Each row comes from the steps of one path. Every step used is in the known rows, and no mark comes twice. Write the path behind each row, first mark first.
Known rows
pomit-gofar-melu: [ 26  -5 -40  33 -13   1  -6 -17  32  17   3 -14  -2 -39 -12 -18  46 -10
  -1  35  15 -31   7  12  -7   3  -8 -14 -20  12  35  13  24  13  19  42
  20  14  28  -1  33]
kope-gofar-melu: [-29  -1 -22  22 -27  22  19   1  21   0  -6  -4  19 -30 -15 -31  32   1
  -3  -2  13 -30  32   5 -15  10 -27 -22 -11 -22  22  29  22  22   4  15
  37   9  60  23  20]
modu-melu-gofar: [ 36  -3 -62  -8  13  -9  -6  61   6   2 -18  -2  32 -19  -2  41   9  30
  15 -24  41  42   6 -61  -3  -2 -16  27  -7  22 -21 -54 -18 -18 -18 -11
 -30  -5 -24 -19 -10]
sumovo-modu-melu-kope: [ 49  30 -17 -19  39  29   6  52   1  14 -30 -19  19 -68   7  27  19  45
  -1 -75  60  39 -28 -49 -23 -21 -12  35 -38 -23   5 -54 -11  10 -57 -10
 -20 -41  21  -2 -11]
takog-modu-sumovo-melu-kope: [  36   46    4  -44   46   63   20   49   43    5   19  -14   11 -107
   40   40   81   39   12 -115   62   44  -24  -39  -23   -4  -21   53
  -10  -42   -2  -89   18  -43  -53  -43  -28    2   44   -9   -8]
modu-sumovo-melu-kope-gofar-pomit: [  21   44  -46    8   14   66   27   55    1  -22  -20  -29   59 -107
   -5   15   65   15  -21  -86   62   -4    6  -68  -23  -27  -36   54
  -31  -59   26  -58   21   13  -35  -28   31    8   44  -23    2]
gadet-pomit-gofar-melu-sumovo: [ 29  18 -44  16 -28 -10  -9 -35  29   7   1   3   7 -51  -5 -34  30 -28
   3  15  31 -46  26 -18  -4  -4 -23  -1   2 -20  67  37  30  53   5   8
  68  18  51  15  47]
pomit-gadet-gofar: [ 74   4   4  47  12   3 -36 -14  36  19 -14 -26   5 -21   3 -26  76 -18
 -15  39  23 -11   2  -6 -11 -26  10  31   7   0  45  30  -3   2  20  12
  53  35  24  -8  26]
sumovo-melu: [ 16  35 -12 -25   1  10   1  48 -28  12  -6   2  19 -19  11  24   7   9
 -12 -12  16  -2 -17 -31  -4  -5 -21  -2 -12   5  13 -17   3   4 -20  -9
  -2 -14  -4  33  -5]
modu-takog: [ 21   6  23  16  17   3  11 -20  -1   3  17  -2  -2  -7   9  14  10  -2
  -3 -25   3   0   3  33  -7   3   2  31  12 -23  18 -15 -12 -21 -23 -18
   8  15  19  -8   2]
modu-melu-sumovo: [ 37  54 -44 -42  -4   2   7  35 -11  11 -14   8   7 -23  -3  26 -14  -3
  -1 -39  52  39  40 -38 -16 -12 -16   2   1 -10  16  -4  18  22 -29 -17
  -5 -40 -16  19 -13]
kope-gofar: [ -1   0  -5  27  -7  18  -3   3   0  -6 -11  -9  23 -15 -12 -16  12  13
  -2  -2   8 -12  24  -1 -10  -2  -6  -1   6 -14  25  18  15   9 -12   2
  25   2  32  -2   8]
pomit-gofar: [ 56  -4 -17  38   8  -1 -30 -11  12  13  -3 -18   5 -23  -7  -3  29  -1
   1  36   4 -11  -1   9  -2 -10  14  12  -4  18  34   1  13   0   2  28
   4   6   1 -30  19]
modu-sumovo-melu-kope-gofar-gadet: [ 37  50 -13  40  -1  79  29  86  34 -35 -38 -28  47 -93   2  13 108  14
 -14 -75  63  20  15 -56 -37 -19 -34  36 -22 -55  37 -48  31 -15  -9 -29
  19   9  62  -3   7]
modu-sumovo: [ 25  23  20 -15  15  34  26  16  20 -14  18 -21  -5 -36 -11   2  43  -4
   7 -46  20  12  14  -4  -7   8   0   2  12 -28 -11 -22  18 -38 -13 -14
   8   4  17 -10   3]
pomit-gadet-gofar-kope: [ 71   9 -13  60  18  23 -44 -10  63  21   2 -30  34 -53 -11 -40 106 -17
  -8  48  28 -37  11  -4 -11 -27  10  30  -2 -23  70  26  23  -1  43   4
  51  24  43   2  47]
gadet-pomit-gofar-melu-kope: [ 18 -25 -44  46  -4   1 -10 -15  39   9 -10  -9  18 -73  -5 -18  58  -4
   6   1  33 -40 -26 -36   4 -13  -9  39 -22  -9  30 -17  -7  54   8  20
  32  42  63 -14  54]
melu-kope-gofar: [ -7  -7 -25  44  -3  24   3  13   7 -21 -34  -4  26 -43  -6  -9  25  30
   7 -31  33   7   1 -21 -12 -10  -2  32 -22 -26  12 -21  -1  26 -18   2
  -6  -9  44 -25  19]
takog-modu-sumovo-melu: [ 44  53  27 -58  43  60  16  42  35  18  39 -14  12 -79  30  35  75  24
   5 -91  36  25   5 -20 -20   4 -19  22  12 -34  10 -52  33 -61 -50 -41
   1  14  30  11 -22]
kope-gofar-gadet-pomit: [  3 -13  19  67 -10  23 -23   8  32 -15 -27  -4  50 -15  -3 -18  48 -14
 -24   0   0 -36  42 -26  -7 -17 -15  25  24 -42  59  39  11  22  27 -26
  86  68  60   9   6]
takog-modu-melu-gofar: [ 39  -4 -46 -24  40   5 -20  40  52  25   9   0  30 -46  33  55  32  47
  22 -58  43  61  17 -48 -11   0 -12  50   8  10  -9 -67  -7 -42 -34 -27
 -35  17  -1 -26 -25]
takog-modu-sumovo-melu-gofar-pomit: [ 32  30 -38 -35  43  39   6  41  58  -5  29 -14  50 -88  48  38  70  30
   4 -93  44  22   8 -61 -12  -5 -41  61  -9 -34   8 -86  20 -63 -35 -50
  13  48  19 -37 -19]
gadet-gofar: [ 22   7  10  10   6  16 -24  -1  22   6   0 -17  -5  -9   2   2  42 -23
 -15  26  15 -19  -1  -2  -1 -37  -3  23  10 -24  27  33  -5   4  13  -3
  38  22  22   8   6]
gofar-pomit: [-13  -3 -28  10   5  -5  -9 -15   2   4   4  -4  23 -15   3  -3  -5 -20
 -16  -1  -5 -21  12 -15   0 -19 -10  24 -12  -8  11   3  -3  20  15  -2
  30  31 -10 -20  -8]
kope-gofar-gadet: [  4   2  -1  68 -19  32  -6  15  30 -17 -33  -9  33 -10  -4 -17  50  -8
 -18  10   6  -8  46   1 -22 -11 -13   6   3 -27  49  30  26   2  30  -4
  44  28  39  -2  -2]
modu-sumovo-melu-gofar: [ 39  39 -26 -25  11  28  23  77  11 -27   2 -14  28 -52  11  29  56  26
  11 -58  47  25 -12 -63  -6  10 -36  16 -10  -9 -14 -73  12 -61 -33 -30
 -11  -3   2  -7   7]
takog-modu: [  5  -2  15 -18  26   9 -13 -21  44  22  24   5  -3 -25  33  10  25  18
   9 -35   2  16  11  13 -11   4   3  25  15 -13  11 -14  10 -27 -15 -17
  -5  20  23  -8 -17]

Write each row's path
[ 35  42 -39 -11  21  46  15  81  37 -22  16 -20  59 -85  -7  17  87  23
  16 -45  49  -4   0 -59  -5  11 -32  12 -22 -29  16 -71  38 -63  -8 -39
 -17 -13  24   3  26] : modu-sumovo-melu-gofar-kope
[ 44  -6 -41  77  -2   5 -22 -26  10   7 -27 -21  55 -38  -7 -43  35   4
 -21   9  12 -18  39 -18 -20  -7  -1  34  -4  -8  54  15  13  24  11  11
  72  45  28 -44  13] : kope-gofar-pomit-gadet
[ 79  29 -62  23  19  18   7  49  25 -14  -8 -28  57 -77  12  -1  81  22
  -6 -44  52  17   2 -80 -16   6 -30  47 -19   3  14 -78   9 -43  -9 -22
  35  37  -1 -47  18] : modu-sumovo-melu-gofar-pomit-gadet
[-37  -7 -42  13 -20  10  32   5  27 -11 -10   5  -1 -43   4 -13  27   7
  10 -25  31  -1 -24 -19  -9   5 -17  10 -41 -14 -12 -26  -7  34   9  16
 -17  -5  40   9  26] : gofar-melu-kope
[-25  36 -45   8 -52  18  31 -13  19 -14 -11   9   8 -35  -9 -40  18  -8
   3 -17  39 -19  54  -1 -24  11 -39 -31 -10 -42  49  45  42  43  -6   5
  44 -20  60  33  23] : kope-gofar-melu-sumovo
[-18  -2 -33  20 -11  22   5   4  48  -3 -12 -12  -7 -54   7 -10  71 -19
  -6  -4  44 -20 -27 -22 -11 -35 -21  30 -29 -35  12   6 -14  36  25  16
  19  17  61  20  35] : gadet-gofar-melu-kope
[  2 -14  22  40  -5   3 -23   3  30  -6 -13   4  28  -1   6  -5  36 -26
 -19   4  -8 -24  13 -27  -1 -15  -8  25  20 -23  32  24  -4  15  39 -27
  61  63  26  13   2] : gofar-gadet-pomit
[ -6 -20  -2  84 -10  28 -16  15  38 -29 -49   0  53 -46   3 -18  59  -1
 -16 -27  25 -16  13 -46 -11 -24 -15  55   1 -45  45   1  -4  42  21 -25
  57  54  73 -10  21] : melu-kope-gofar-gadet-pomit
[ 12  30 -26  58 -16  49   2  66  12 -17 -58  -6  51 -56  14  12  66  18
 -22 -31  45   9   6 -51 -28 -26 -34  35 -34 -27  47 -25  11  23   5 -11
  10   5  48  11   6] : sumovo-melu-kope-gofar-gadet
[ 25 -10 -75 -17  48   0 -26  25  52  24   9  -3  52 -57  35  51  27  32
   3 -57  37  40  26 -63 -11 -18 -21  74  -5  -4   2 -69  -8 -21 -19 -33
  -5  47 -10 -47 -35] : takog-modu-melu-gofar-pomit
[ 58  35   5 -34  32  20  -1  43  -5  30 -10 -20  21 -43   5  25  13  30
 -10 -46  35  23  -2 -27 -24 -12 -16   4  -8 -17  16 -16   5  -8 -51 -10
  10 -29   8  19 -29] : sumovo-modu-melu
[ 23  62  11  15 -15  37  48 -34  27 -10   3  -6   5 -64  10 -36  30   9
  -2 -64  51 -21  47  43 -42  16 -48  -5 -10 -90  91  36  40   6 -60 -18
  72 -25 108  33  24] : kope-gofar-melu-sumovo-modu-takog
[ 60  19 -32 -15  31   8  -5  58  14   6 -22 -15  33 -37  15  31  19  52
  10 -49  47  39  -7 -53 -18  -2 -25  20 -19   0   7 -54  -7 -30 -52 -15
  -8 -24   1  -9 -13] : sumovo-modu-melu-gofar
[ 26  57  10 -24  -3   9  11 -15   7  -8  -5   3 -11 -27  18 -22  -9   9
   5 -40  29   6  12   2 -20   0 -24 -16 -10 -45  48  18  30   5 -46 -17
  30 -50  26  22   1] : melu-sumovo-modu
[ 46  39 -40  29 -35   4  -1 -28  53   7 -10 -11 -10 -43   9 -53  75 -34
  -6  26  54 -17  29  -9 -27 -12 -24   2  -9 -31  66  57  25  32  22  16
  77  12  53  28  48] : pomit-gadet-gofar-melu-sumovo
[ 75  57  -4  22   2  16  19 -46  36  11  13 -18 -13 -72  17 -27  47  -2
  -1 -22  48 -24  21  54 -35   9 -30   5 -22 -57  99  19  43  -1 -48   9
  55 -17  77   7  37] : pomit-gofar-melu-sumovo-modu-takog
[-28  37 -42 -20 -44  -2  34 -16  21  -8   4  15 -15 -20   4 -27   1 -20
   5 -15  29  -6  30  -3 -13  15 -35 -31 -16 -27  23  29  32  33   3   3
  20 -20  29  34  20] : gofar-melu-sumovo
[ 51 -13 -16  52  24   8 -48 -18  38  23  16 -14  52 -65 -27 -21  60 -16
   0  37   3 -67   3 -12  15 -17  16  26   8 -15  71  12  28  18  23  -7
  44  34  40 -11  46] : gadet-pomit-gofar-kope
[ 22  -7 -89   1  16 -15 -13  44   6   4 -16  -9  54 -30   4  41   1  12
  -7 -29  36  22  15 -74  -4 -19 -24  50 -16  11 -10 -55 -19   1  -5 -15
   1  24 -31 -40 -17] : modu-melu-gofar-pomit
[ 70  59 -10  19 -18  18  -1 -34  59  12 -12 -21  -7 -66  18 -65  80 -12
 -12   2  60 -24  17   0 -41  -9 -36  -4 -21 -58  91  60  36  21  -9  13
  98  -8  80  38  44] : pomit-gadet-gofar-melu-sumovo-modu
[ -8   3 -14   3 -17  16  -1  -7  42  10   4 -14  -6 -26  -1 -13  60 -35
 -15  22  21 -38   5  -1  -7 -23 -26  -3  -7 -28  28  47   4  18  28  12
  52  28  52  37  21] : gadet-gofar-melu
[ 57  -4 -14  78  -3   9 -33   2  43   3 -23 -22  14 -20   1  -7  63 -21
 -16  50   5  -6  23   8 -11 -19   6  15  -8  10  59  16  27  -6  42  19
  26  34  10 -26  13] : pomit-gofar-gadet
[ 47  22  55   9  34  18  14 -21   7   6  16 -15  -2 -31  21   4  16  22
  -8 -48  14  -2  -9  43 -22   3 -11  26   1 -47  42 -10  -2 -35 -56 -21
  28  -4  48   2   0] : sumovo-modu-takog
[ -7  41 -32 -13 -36  12   8 -13  44  -4   2   0 -17 -28   8 -27  44 -43
 -10   8  42 -31  29  -2 -17 -22 -36  -8  -8 -48  47  62  26  38  18   4
  60   1  53  46  26] : gadet-gofar-melu-sumovo
[ 51  64  38  -6  13  16  22 -32   5 -11   9  -5 -12 -34  29  -8  -1   7
   3 -60  33   6  16  42 -32   6 -21  18  -2 -66  65   7  21 -15 -67 -34
  39 -33  50  11   6] : melu-sumovo-modu-takog
[ 53  33 -19  10  30  48   7  52   2   8 -43 -25  42 -80  -6  15  32  57
  -4 -76  68  30  -1 -48 -34 -24 -20  34 -28 -41  30 -39   3  19 -71 -11
   5 -40  53  -4  -7] : sumovo-modu-melu-kope-gofar
[ 49  14 -59  -6  35   1 -10  42  15   8 -16 -24  57 -53  19  30   8  33
 -11 -50  41  19   6 -65 -15 -18 -35  47 -28 -12  16 -51  -8 -11 -42 -20
  27   6  -7 -31 -24] : sumovo-modu-melu-gofar-pomit
[ 44  33  -9 -44  37  41  10  55  58  -9  29 -10  24 -76  45  43  77  49
  23 -90  52  43  -3 -47 -15  11 -31  37   5 -18  -1 -87  22 -84 -46 -42
 -17  16  26 -10  -8] : takog-modu-sumovo-melu-gofar
[ -5 -11 -46  32   5   2 -10  21  46 -21   6  -1  42 -33  -3  -6  38  16
  25   7  16 -10   1 -24   7  11 -11  12 -19  -7  18 -35  13 -23  23 -16
 -22  -4  15 -17  32] : melu-gofar-kope
[ 24 -18 -25  31  -8  -8 -21 -24  31  23   8  -9  19 -44 -14 -26  46 -19
  -5  28   9 -59   0 -14   7  -1  -8   8   4  -3  42  24   7  34  17  19
  59  50  49   9  41] : gadet-pomit-gofar-melu
[  1 -35 -13  60  -5 -11 -22  15  50 -34 -28   7  43  -1  21   1  41  -2
   1   2   2  -8  10 -57   5  -1 -21  41  11  -9  17 -13 -16  -9  39 -30
  45  70  22 -17  17] : melu-gofar-gadet-pomit
[ 15  10  -5  23  18  31 -30   3  51  11  15 -20  26 -44 -10 -15  76 -32
 -10  36  16 -48  10  -1   2 -37  -1  19  -3 -43  54  35  23   3  36 -10
  34  13  42  22  28] : gadet-gofar-kope
[ -7  -5 -19  86 -16  37   0  24  38 -31 -52  -5  32 -38   2 -12  59  10
  -7 -18  30  12  19 -22 -23 -20 -12  37 -25 -31  37 -13   5  20  23  -4
  13  17  54 -19  13] : melu-kope-gofar-gadet
[ 43 -24 -71  65   2 -30 -25 -11  33 -11 -22  -8  45 -26  18 -25  31  14
   3  13  17   8   6 -47  -4   5  -9  52 -20  24  15 -38 -15  -7  22   7
  26  47 -14 -66  26] : melu-gofar-pomit-gadet
[ 29  12 -47  58   0  44  -2  68  30  -6 -58 -13  51 -54  -7  22  61  16
 -13 -44  55  37  31 -57 -34 -34 -11  45 -18 -25  30 -30   2  29   6 -12
   0   9  36 -12  -8] : modu-melu-kope-gofar-gadet
[ -4  26 -65  27   0  32   1  43 -17  -6 -38  -9  64 -72   6  12  23  18
 -25 -42  43 -13  -2 -66 -15 -35 -34  52 -41 -32  34 -37   0  52 -21 -12
  20   7  28 -13   1] : sumovo-melu-kope-gofar-pomit
[ 56  25 -42  -2  41  24 -10  63  44   9  -4 -19  66 -73  -4  19  48  44
  13 -40  50  10   4 -51 -16  -1 -25  21 -29 -24  31 -52  18 -33 -30 -24
 -12 -34  22   1   8] : sumovo-modu-melu-gofar-kope
[ 28  10 -50  16  12  33   2  59  -5   9 -41 -12  42 -59 -18  28  27  34
   2 -55  62  35  11 -53 -19 -22 -10  42 -19 -16   6 -40  -6  34 -37  -6
 -19 -20  29 -14  -2] : modu-melu-kope-gofar
[-14 -22 -62  29   0 -20  -9   0  21 -22  -8   0  37 -14  16   3  -1   3
   0  -5   8  -4   7 -43   8  -6 -21  42 -19   4   0 -35 -14  -3  16  -8
  14  35 -14 -50   3] : melu-gofar-pomit
[ 12  22 -58   7   4  12  -7  65  19  -9  -2  -1  64 -51   5  16  47  25
   8  -4  32 -14 -10 -55   3   4 -31  13 -34   0  22 -50  18 -21   5 -21
 -26 -18   9  12  29] : sumovo-melu-gofar-kope
[ 39  -4 -40  18  31  11 -23  53  85  10 -13  -2  40 -40  41  51  71  29
   6 -47  41  65  37 -48 -24 -12 -19  53   4  -5  15 -57   4 -47   8 -33
 -16  45   5 -24 -32] : takog-modu-melu-gofar-gadet
